Every row comes from one small tree of marks. The marks that hang from a mark follow it in brackets, in alphabetical order. Every link used is in the known rows. Which tree was each row made from?
In the rows, 128 means zero.
Known rows:
nezo[rifu[zudiz] tafa[mekel]]: [175  15 135 123 147 118 125  92  58 114 156 164 113 145 114 138 128 153
 169 136 149  87 138 104 127 143 133 145 159 102  93 139 159 150  28 138
 122  88 111 132 116  99 124 104]
gekaba[muru]: [139 139 140 146 128 126 128 120 126 134 132 142 137 120 124  98 138 107
 104 109 102 150  94 111 103 131 127 101 146 129 121 117 122 134 117 134
 104 123 120 132 110 145 148 155]
mekel[rifu[zudiz]]: [177 100 167 142 110 128  85 123 142 129 162 151 162 127 131 125 135 137
 139 155 173 116 145 100 109 131 142 125 143 120 113 119 136 135  88 119
 108 120 147 146  97 111  97 118]
zudiz[fose[kekal]]: [146 118 175 138 155 104 119 150 134 136 112  96 136 118 139 116 106 138
 125 170 120 179 140  95 106 113 109 124 113 141 113 122 132  94 102 120
 106 116 149 120  91 145 121 123]
konot[sasi[muru]]: [120  99 116 103 125 119 130 133 109 109 113 137 148 154 140 113 127 127
 138 139 126 148 132 144 128 131 144 130 108 131  99 127 121 105 129 139
  95  98 128 152 144  99 139 159]
gekaba[muru[sasi[soro]]]: [124 128 149 140 112 105 147 144 133 143 105 120 124 107 167 103 141 115
  72 109 117 168 114  80 106 121 114  66 118 140  96  94  84 139 119 142
  68  95 100 168 129 195 136 154]
tafa[konot[sasi[muru]] mekel nezo]: [139 109 129  97 125  95 149 100  25  87 146  99 138 142 164 143 137 130
 140 139  94 134 115 118 161 109 149 122  75 134  98 137 128 116  95 179
 103  68 161 109  72 102 196 122]
tafa[konot nezo[rifu]]: [149  83 141 121 117 109 163 104  67 116 138 120 118 126 161 156 101 118
 138 151 114 128 129 125 138 124 145 145 111 145 123 108 162 143  71 155
 147 149 141  87  76 125 174  92]
mekel[rifu]: [155 120 151 147 122 125  89 132 134 128 130 134 140 135 123 123 144 125
 133 142 152 126 131 108 126 140 136 135 122 134 124 125 130 129 112 134
 118 135 144 127 115 120 112 112]
zudiz[fose rifu[mekel]]: [179  86 182 155 192 117 114 106 107 106 129 118 113 149 120 139 106 143
 137 136 122 109 169 103  89  93 112  86 108 161 126 112 129  96  71 100
 119  69 157 138 103 125 110 139]
gekaba[muru[fose]]: [132 118 181 130 120 151 109 143 122 116 122 150 150 114 134 112 128 123
 116 112  88 151  75 118  88 143 126  82 141 140 111  90 108 123 102 157
  82 128 117 141 108 165 137 143]
gekaba[muru[fose[kekal]]]: [126 129 195 135 106 137 116 151 126 127 112 126 142 120 145  96 129 124
 104 140  84 193  83  94  78 142 115  94 135 153  94 106 107 110  88 164
  82 123 109 137  95 182 132 131]
zudiz[fose[kekal] rifu[mekel nezo]]: [196  81 213 140 179 107 106 125 132 108 135 108 121 157 149 120  89 127
 119 158 108 150 173 108  83  99 115 108  86 183 116 132 146  96  52  91
 136  53 147 119  98 139 125 144]
nezo[rifu[zudiz[fose]]]: [178  47 173 140 156 113 123 127 111 121 140 152 143 123 130 121  85 143
 160 171 143 113 157 112  89 114 133 112 151 130 124  90 158 122  57 102
  99 115 140 133  85 109 116 135]
konot[sasi tafa]: [132 101 115  74 133 132 118 157 118 149 139 122 136 123 106 107 131  92
 121 126 102 128 157 141 163 143 134 119 107 121 124 130 152 116 122 135
 113  94 125 114 124 106 126 196]
sasi[muru soro]: [119  87 105 125 122 118 128 122 136 138 100 121 108 138 183 133  96 132
 120 130 147 151 132 121 121  95 145 110  92 154 105 121 101  93 112 130
 111 106 116 139 151 171 117 130]
konot[sasi tafa[mekel nezo[rifu]]]: [161  71 112  65 151 106 149 125  25 109 142 114  95 132 113 123 135 111
 137 144  72 103 143 121 161 133 156 116 100 141 136 139 189 126  62 164
 100  45 119  73  85  83 173 152]
zudiz[fose[kekal muru] rifu[mekel]]: [184 106 192 138 194 120 102 101 105 105 130  66  94 138 147 102 104 147
 111 141 100 186 156  97 107 103 104 100 110 193  79 143 132  74  51 102
 109  47 156 130  77 150  97 125]
gekaba[muru[sasi]]: [123 144 156 144 128 114 137 137 118 131 123 132 150 114 133  88 160 125
  88 116 110 155 104  88 108 132 107  84 143 115 102  87  98 146 124 133
  78 109 116 178 114 146 153 169]
fose[kekal muru]: [136 146 137 109 125 128 112 124 122 128 127  79 108 116 156  87 128 131
 103 136 103 210 119 116 144 137 122 143 128 164  82 158 129 107 103 133
 125 104 128 123  98 152 115 114]
gekaba[muru[fose sasi]]: [114 122 199 133 118 136 118 155 115 117 106 143 168 115 133  95 153 142
  99 119  93 157  87  96  84 145 102  57 140 127 103  61  81 135 118 155
  57 115 112 185 109 168 139 158]
tafa[konot[sasi] mekel[rifu] nezo]: [173 123 173 114 113  93 119 116  38  93 154  98 148 131 138 154 165 120
 136 135 107 124 128  97 165 142 144 143  83 139 111 149 145 143  87 192
 106  82 177  97  51  96 181  86]
sasi[konot[tafa] muru[fose] soro]: [ 86   4 111  74 112 161  83 160 143 150  93 141  96 140 212 149  80 138
 134 126 120 145 110 111 131 124 154  42  77 163  89  57  83  89  78 132
 106 117 121 115 155 203  98 157]
zudiz[fose rifu]: [166 109 175 157 185 126 122 124 101 112 113 103 128 129 129 113  89 162
 132 129 140 118 154  95 106 107 121 112 124 149 121  96 141  90  86  91
 101 104 162 149 100 118 119 130]
rifu[mekel nezo[tafa] zudiz]: [181  21 173  97 146 133  82 116 142 121 189 188 159 158 141 151 119 110
 154 135 129 103 149 137 114 129 117 110 124 116 109 163 141 154  64 100
 163  71 111 139 132 114 123 166]
sasi[konot]: [108  84 109 119 111 135 117 134 140 125 114 141 112 137 160 146 120 138
 133 116 133 128 111 108 135 146 133 105 130 136 116 108 119 135 117 118
 141 151 147 112 140 144 132 123]
konot[sasi[muru soro] tafa[mekel]]: [130  70  84  79 138 109 125 132  83 138 126 106  94 136 154 117 119 108
 119 121 102 127 151 119 166 106 158  96  64 146  99 138 122  97  92 157
  80  29 115 111 136 145 127 175]
konot[sasi tafa[mekel[rifu[zudiz]]]]: [192  85 149  93 128 121  78 138  87 129 186 133 147 123 100 108 162 110
 138 140 132  94 167  99 156 143 151 113 115 112 111 140 162 134  65 146
  84  44 142 115  79  87 105 166]
konot[tafa[nezo[rifu[zudiz]]]]: [172  53 126  84 134 129 133 129  89 141 168 147 119 113 139 124 101 123
 136 172 122 106 155 118 132 112 157 102 134 128 139 106 185 126  45 113
 117  93 111  94  76  95 138 159]
tafa[nezo]: [138 129 138 108 129 121 139 129  96 112 130 116 127 119 146 141 129 138
 126 147 113 136 115 113 133 116 137 112 113 142 142 134 141 121 123 132
 124 112 137 110 101 118 162 113]
kekal[fose[muru[sasi[konot soro]]]]: [ 94  58 164 117  99 145  98 158 140 129  76 116 106 107 215 123 114 148
  81 111 137 167  93  63 171 142 139  53 131 170  84  87  59 143 119 108
 103 120 146 144 124 214 122 120]
mekel[rifu[nezo] tafa]: [195  90 152 109 109 115  35 131 141 139 178 159 178 141 135 127 130 113
 140 142 149 137 133 138 145 163 157 157  97 166 122 153 125 166  98 129
 149 117 134 127 134  96 117 128]
fose[muru[sasi[konot[tafa] soro]]]: [ 98  56  92  67 127 141  94 154 133 152 109  91  82 109 205 105 126 127
  83 102 110 175 128  84 184 146 124  55 103 163  74  85  90 122  98 110
 102 100 125 137 134 196 103 171]
gekaba[muru[sasi[konot]]]: [104 102 136 136 108 123 125 142 134 124 103 146 129 127 162 103 153 136
  91 104 114 162  87  70 115 158 113  62 146 127  98  67  86 155 114 125
  90 135 128 160 131 163 157 160]
gekaba[muru[fose[kekal] sasi[konot]]]: [ 92  96 196 126  92 129 110 174 139 121  81 136 141 129 177  99 142 151
  92 135  95 201  75  59  88 159 100  53 139 147  73  53  72 129  89 152
  67 133 123 162 111 203 136 138]
zudiz[fose]: [144 112 164 136 166 120 110 143 124 127 123 119 144 119 129 127 105 139
 141 145 121 132 136 115 119 118 119 106 119 128 131 107 127 109 120 113
 106 116 157 133 103 125 132 140]
rifu[mekel]: [143 109 135 133 139 119 129 110 138 125 148 141 111 150 117 152 144 111
 130 131 111 113 145 135 110 111 116 104 114 132 132 149 113 134 115 132
 143  92 121 115 127 141 121 140]
sasi[konot[tafa[mekel]] muru[fose]]: [ 97  26 113  83 140 153  80 132  85 116 119 140 102 146 163 132 120 160
 152 125 100 109  91 102 137 132 155  56  99 142 104  70  97  97  66 140
  98  93 135 106 129 156 126 148]
muru[sasi]: [115 131 146 129 128 116 138 142 121 125 113 118 145 129 130 115 154 143
 111 134 131 133 140 107 129 133 106 110 126 115 110  98 102 141 136 123
 100 115 123 172 137 131 131 145]
konot[sasi[muru soro] tafa]: [124  60  88  73 127 119 120 152 125 158 114 120 112 134 162 112 102  96
 115 128 117 152 159 136 157 109 154  95  69 143  97 120 120  85 109 138
  95  73 109 123 147 143 116 192]
fose[muru]: [135 134 125 108 144 142 109 113 110 119 135 104 117 118 148 100 130 133
 116 110 100 167 109 134 150 146 132 126 135 157 100 142 126 122 121 123
 118 109 139 131 108 134 120 128]
konot[sasi tafa[nezo]]: [143 111 128  62 139 125 130 156  89 129 143 112 135 117 129 118 131 100
 122 143  89 133 143 124 170 126 143 103  96 125 138 135 160 108 118 142
 106  82 132  95  95  92 157 181]

Which tree is each row?
[185  72 141 125  95 105  92  77 134 154 227 153 155 140 129 182 125 105
 144 141 134 112 159 141 143 114 130 124 106 131  99 158 101 172  74 138
 165  94 137 129  90 133  96 136]
rifu[mekel[tafa[konot]] zudiz]
[114  40 133  63 120 140  95 172 118 137 103 135 130 133 166 119  91 111
 127 134  99 152 139 142 139 123 153  74  65 154  95  93 111  76 101 159
  70  75 106 135 146 167 103 185]
konot[sasi[muru[fose] soro] tafa]
[150 121 124  62 147 113 132 137  41 114 157  95 115 122 116 127 151 113
 123 133  70 112 132 113 175 123 145 101  89 133 137 154 162 121 101 158
 100  38 131  86  82  90 174 162]
konot[sasi tafa[mekel nezo]]
[180  32 167 115 172 137  96 102 110 113 150 161 120 180 137 138 113 121
 144 105 130 100 156 133 115 131 117 128 106 147 104 153 142 131  56 105
 168  71 117 143 153 115 123 150]
zudiz[rifu[mekel nezo[tafa]]]
[164  70 164 141 134 113  79 104  60 133 164 126 136 144 126 156 153 130
 160 119 149 106 125  85 164 156 119 162 110 103  86 145 124 149  56 176
 145 127 159 121  90 126 131  79]
nezo[tafa[konot mekel[rifu]]]
[154  58 157 107 146 117 102 104  67 121 172 133 140 142 148 148 127 112
 152 102 110 103 121 126 170 148 122 161  99 119  99 155 136 160  71 157
 167 108 144 110 113 127 167 117]
rifu[nezo[tafa[konot mekel]]]
[110  70 168  98 103 130 116 141  93 102 113 136 173 146 161 135 113 126
 149 134 103 147 120 150 128 136 136 118  85 135  81  88 103 106 104 179
  92 127 153 148 115 136 137 138]
tafa[konot[sasi[muru[fose]]]]
[177 133 154 128 137 109 105 115  63  94 145 107 122 129 134 146 157 151
 136 147 121 115 111  78 136 129 146 117 107 145 140 151 141 137  90 159
 108  79 150  97  70 103 161  77]
tafa[mekel[rifu] nezo]
[ 97  87 116  68 128 141  92 163 125 153 116  81  95 116 180  81 147 135
  87 138  97 209 129  74 177 153 110  82 113 154  69  96 106 121  90 111
 111 104 131 134 111 168 110 161]
fose[kekal muru[sasi[konot[tafa]]]]
[ 97  28  71  84 120 133 103 144 146 165 105 134  82 137 207 137  83 122
 120 125 135 141 128 102 150 116 158  67  81 153  99  86 100  93  83 110
 124 118 122 103 159 183 108 163]
sasi[konot[tafa] muru soro]
[133 119 172 119 181 125  92 144  96 109 117  90 146 105 146  81 136 160
 110 139 104 176 130  97 139 134  96  78 124 149  93  89 102 112 123 101
  71  91 156 180  91 133 130 151]
zudiz[fose[muru[sasi]]]
[132  61 156  84  87 120  80 127  90 121 151 149 188 156 150 145 106 123
 158 136 111 158 120 167 150 151 145 131  76 152  70 114  84 129 101 179
 104 122 146 158 121 122 124 139]
mekel[tafa[konot[sasi[muru[fose]]]]]
[146 120 113  84 154 123 124 126  56 129 166  95  95 112 128 137 143 137
 120 135  83 101 122 100 166 108 147  98  97 130 147 138 154 117  90 140
 118  58 132  79  83 110 167 140]
konot[tafa[mekel nezo]]
[149  23 137 108 136 101 145 103  28 108 138 138 121 165 115 143 136 105
 167 113 115 109 142 130 167 169 121 174 117 113  80 152 155 158  50 191
 131 109 137 110 114 102 158 107]
nezo[rifu tafa[konot[sasi] mekel]]
[198  79 152 111  97  96 101  81 106 137 232 141 152 134 150 195 128 115
 139 157 119 118 145 122 149 100 137 107  95 145 108 167 113 165  70 141
 157  80 142 112  62 118 135 125]
rifu[mekel[tafa[konot nezo]] zudiz]
[135  56 137 105 121  99 133 120  66 127 137 105 114 141 152 166 130 101
 139  87 117 124 140 110 184 143 119 150  81 123  65 170 119 139  82 196
 122  84 143 120 122 157 142 111]
nezo[tafa[konot[sasi[soro]] mekel]]
[109  77 162 116  97 125 117 152 141 131  77 113 117 142 196 130  85 148
 116 164 126 202 117 112  95 102 133  97  82 172  78 106  82  76  88 162
  91 104 109 140 134 205  98 107]
sasi[muru[fose[kekal]] soro]
[195  86 169  93  86 103  47 130 120 132 189 148 204 145 142 134 126  78
 141 130 130 146 149 155 175 176 149 182  78 160  98 154 131 176  96 162
 147 121 159 121 109  93 132 141]
mekel[rifu[nezo] tafa[konot[sasi]]]
[158  45 126  89 134 140  50 137 115 130 163 143 114 139 157 130 140 117
 136 116 117 101 120  96 160 162 159 106  96 146 134 112 148 146  58 120
 147  94 150  67 118 122 139 145]
sasi[konot[tafa[mekel[rifu[nezo]]]]]
[188 112 155 116  90  97  71 107  90 140 185 124 170 123 155 168 133 123
 139 155 144 143 121 106 172 143 148 149  84 154 109 148 118 157  90 162
 145 136 165 110  65 107 140  90]
mekel[rifu tafa[konot nezo]]
[217  40 164 107 147  95  96 112  86 118 183 152 159 120 141 149  82 157
 165 188 136 128 144 108 122 116 148 107 128 156 122 123 153 139  47 109
 105  88 145 126  62  83 136 126]
mekel[tafa[nezo[rifu[zudiz[fose]]]]]
[114 106 188 134 106 130 122 163 128 124  92 134 142 110 170 110 134 130
  81 110 104 168  94  87  90 132 110  48 121 151  91  63  67 127 104 164
  50 104 101 181 126 215 125 147]
gekaba[muru[fose sasi[soro]]]
[ 88  33 141 107  85 132 104 161 154 126  65 128  97 146 232 150  82 158
 128 148 131 198 103  90  97 120 139  77  85 182  64  85  71  84  77 152
 101 126 120 124 146 220 103  97]
sasi[konot muru[fose[kekal]] soro]
[114  77 119 112  95 103 140 127 111 133 112 116 133 137 190 143  97  99
 120 119 134 159 145 137 150 115 145 129  71 148  74 121 104 107 108 165
 107 109 141 134 128 165 135 136]
tafa[konot[sasi[muru soro]]]
[193  27 204 116 115 132  51 125 122 143 197 173 193 139 166 141 110 107
 158 134 171 116 149 107 145 161 129 160 115 107  83 134 142 160  44 125
 154 143 155 139  93 107 122 123]
mekel[rifu[nezo[tafa[konot]] zudiz]]
[202  72 172 149 163  99  86  81  97 135 182 116 134 151 128 167  98 123
 144 134 130 112 175 120 134 107 113 117  77 166 101 130 105 134  53 119
 148  86 171 136  86 131 101 130]
zudiz[fose rifu[mekel[tafa[konot]]]]
[112 121 186 133 130 144 103 144 108 124 111 113 145 102 147  92 136 154
  86 128 119 151 103  92 164 137 128  84 149 139 102 100  83 143 135 104
  98 105 138 167  98 156 133 139]
kekal[fose[muru[sasi]]]
[ 82  81 184 107  93 134 113 179 141 116  77 123 137 139 175 136 134 166
 114 153 119 186 110  74 110 153  94  77 120 145  81  61  82 127 102 143
  92 141 130 161 132 187 119 115]
muru[fose[kekal] sasi[konot]]
[183 108 163 129 135 120  78 116 100 103 154 132 140 136 139 125 150 126
 136 127 124 106 123 114 128 144 149 140 109 148 135 145 146 151  88 140
 125  81 138 106 109 109 150 106]
tafa[mekel[rifu[nezo]]]
[ 93  87 128  99  99 117 114 154 148 131  78  70  84 124 227 108 127 146
  78 122 119 228 119  68 153 143 108  86 109 184  47 111  77 121 101 129
 101 107 129 143 127 215 107 114]
fose[kekal muru[sasi[konot soro]]]
[126  80 115 117 107  94 147 104  72 111 124  98 113 144 182 147 119 109
 126 114 113 143 137 123 158 110 150 129  65 147  76 137 106 118  90 190
  97  72 144 120 116 161 148 118]
tafa[konot[sasi[muru soro]] mekel]
[ 94  73 115  98 112 132 110 145 136 120  89  96  92 119 216 119 130 145
  90  93 124 183 112  83 158 148 116  71 117 173  68  95  74 135 115 121
  97 114 137 156 138 199 114 128]
fose[muru[sasi[konot soro]]]
[143  14 141 102 121 110 137 129  71 129 126 152 142 156 125 141 112  94
 166 124 127 130 149 142 157 170 120 178 119 111  80 132 154 146  63 174
 139 152 133 126 124 105 141 128]
nezo[rifu tafa[konot[sasi]]]
[178 108 143  78 141 112  94 142  52 114 161 104 128 126 115 126 165 116
 128 145  95 112 140  91 172 139 151 106  84 135 134 154 166 122  82 168
  89  47 149  83  71  78 159 145]
konot[sasi tafa[mekel[rifu] nezo]]
[116 118 207 134  93 115 130 173 138 139  82 108 135 111 178 103 128 131
  65 138  97 215 105  67  84 126 100  64 111 155  69  79  70 119  92 172
  51  99  95 169 111 231 120 130]
gekaba[muru[fose[kekal] sasi[soro]]]
[193  86 183 124 112 134  65 135 148 119 172 165 181 132 153 117 122 123
 135 147 160 116 146 118 107 141 149 131 130 139 128 126 152 150  82 103
 125 108 141 135 103 103 116 134]
mekel[rifu[nezo zudiz]]
[186  80 129  99 121 110  72 104 148 132 191 167 144 161 128 153 126  93
 138 132 105 122 144 167 132 132 136 124  86 167 130 179 116 168 103 124
 172  75 109 117 146 115 125 159]
rifu[mekel[tafa] nezo]
[178  90 143  99 150 132  59 133 100 135 173 128 131 126 124 110 144 105
 130 133 111  97 144 112 155 143 156 125  91 139 141 133 158 141  69 129
 136  72 129  83 105 104 133 154]
konot[tafa[mekel[rifu[nezo]]]]
[172 128 166 136 121 104 110 102  50 108 165  98 128 126 153 167 152 133
 139 141 117 111 114  79 153 126 144 135  95 140 123 138 132 142  76 178
 125 103 175  88  45 120 166  68]
tafa[konot mekel[rifu] nezo]
[176  32 182 122 158 126 102  91  94 121 172 146 132 176 149 157 104 105
 146  99 129 101 161 130 130 130 113 143  89 141  92 143 140 144  40 120
 187 102 137 130 127 127 132 138]
zudiz[rifu[mekel nezo[tafa[konot]]]]
[166  73 150 131 154 118  72 114  72 120 145 136 131 148 107 137 159 147
 159 121 148 106 123  82 143 160 119 144 125 108 102 158 129 142  76 157
 122  97 139 134 121 107 119  89]
nezo[tafa[mekel[rifu]]]
[139 109 147  96  91  98 157 138  92 120 126  91 128 118 192 167 108  93
 109 123 105 156 142 120 168 114 139 124  72 158 100 146 131 126 111 179
 117 110 149  99  91 153 167 119]
tafa[konot[sasi[soro]] nezo]
[106  65 145 115 112 140 110 143 133 122  90 140 122 134 187 142  89 149
 131 133 125 150 112 132 101 109 147  80  90 163  96  93  85  83 101 151
  90 113 112 147 149 187 108 120]
sasi[muru[fose] soro]
[220  73 214 140 161 114  51 126 106 101 180 143 174 120 141 121 125 149
 153 161 138 103 143  87 106 125 145 109 117 138 130 123 153 137  54 107
  95  62 171 126  67  97 135 124]
tafa[mekel[rifu[nezo zudiz[fose]]]]
[195  67 199 140 197 120 101 115 120  97 142 130 134 154 138 131  93 127
 133 132 111 107 167 124  90 105 120  97  93 175 132 119 143 111  66  81
 135  58 151 130 109 118 128 157]
zudiz[fose rifu[mekel nezo]]
[116 136 212 132 109 123 122 168 121 128  98 120 160 117 144  85 149 141
  85 148  88 201  91  76  79 141  92  75 133 139  83  76  89 121 100 161
  61 108 105 175  97 185 131 144]
gekaba[muru[fose[kekal] sasi]]
[ 87  51 151 102  96 140  97 155 140 116  80 139 126 161 196 134  99 169
 142 159 126 185  93  96  95 137 135  88 106 159  81  78  89  91  84 140
 104 142 133 128 136 178 118 110]
sasi[konot muru[fose[kekal]]]
[114 150 156 109 129 117 119 142 115 125 113  71 124 118 160  74 150 148
  84 148 109 219 127  96 145 140  99 121 125 149  68 125 105 122 116 130
  96  94 125 171 103 155 119 126]
fose[kekal muru[sasi]]
[180  82 141 108  71  86  72 128 125 151 159 121 159 130 156 163 121  86
 128 126 152 161 159 123 178 155 147 159  66 165  74 162 101 151  97 183
 122 117 156 126 110 139  98 110]
mekel[rifu tafa[konot[sasi[soro]]]]
[117  55  94  70 115 132 114 159 128 154 120 112  74 111 206 161  98 119
 110 125 111 139 123  89 166 118 152  62  85 161 127 110 129 109  89 123
 134 113 131  71 116 174 141 148]
sasi[konot[tafa[nezo]] soro]
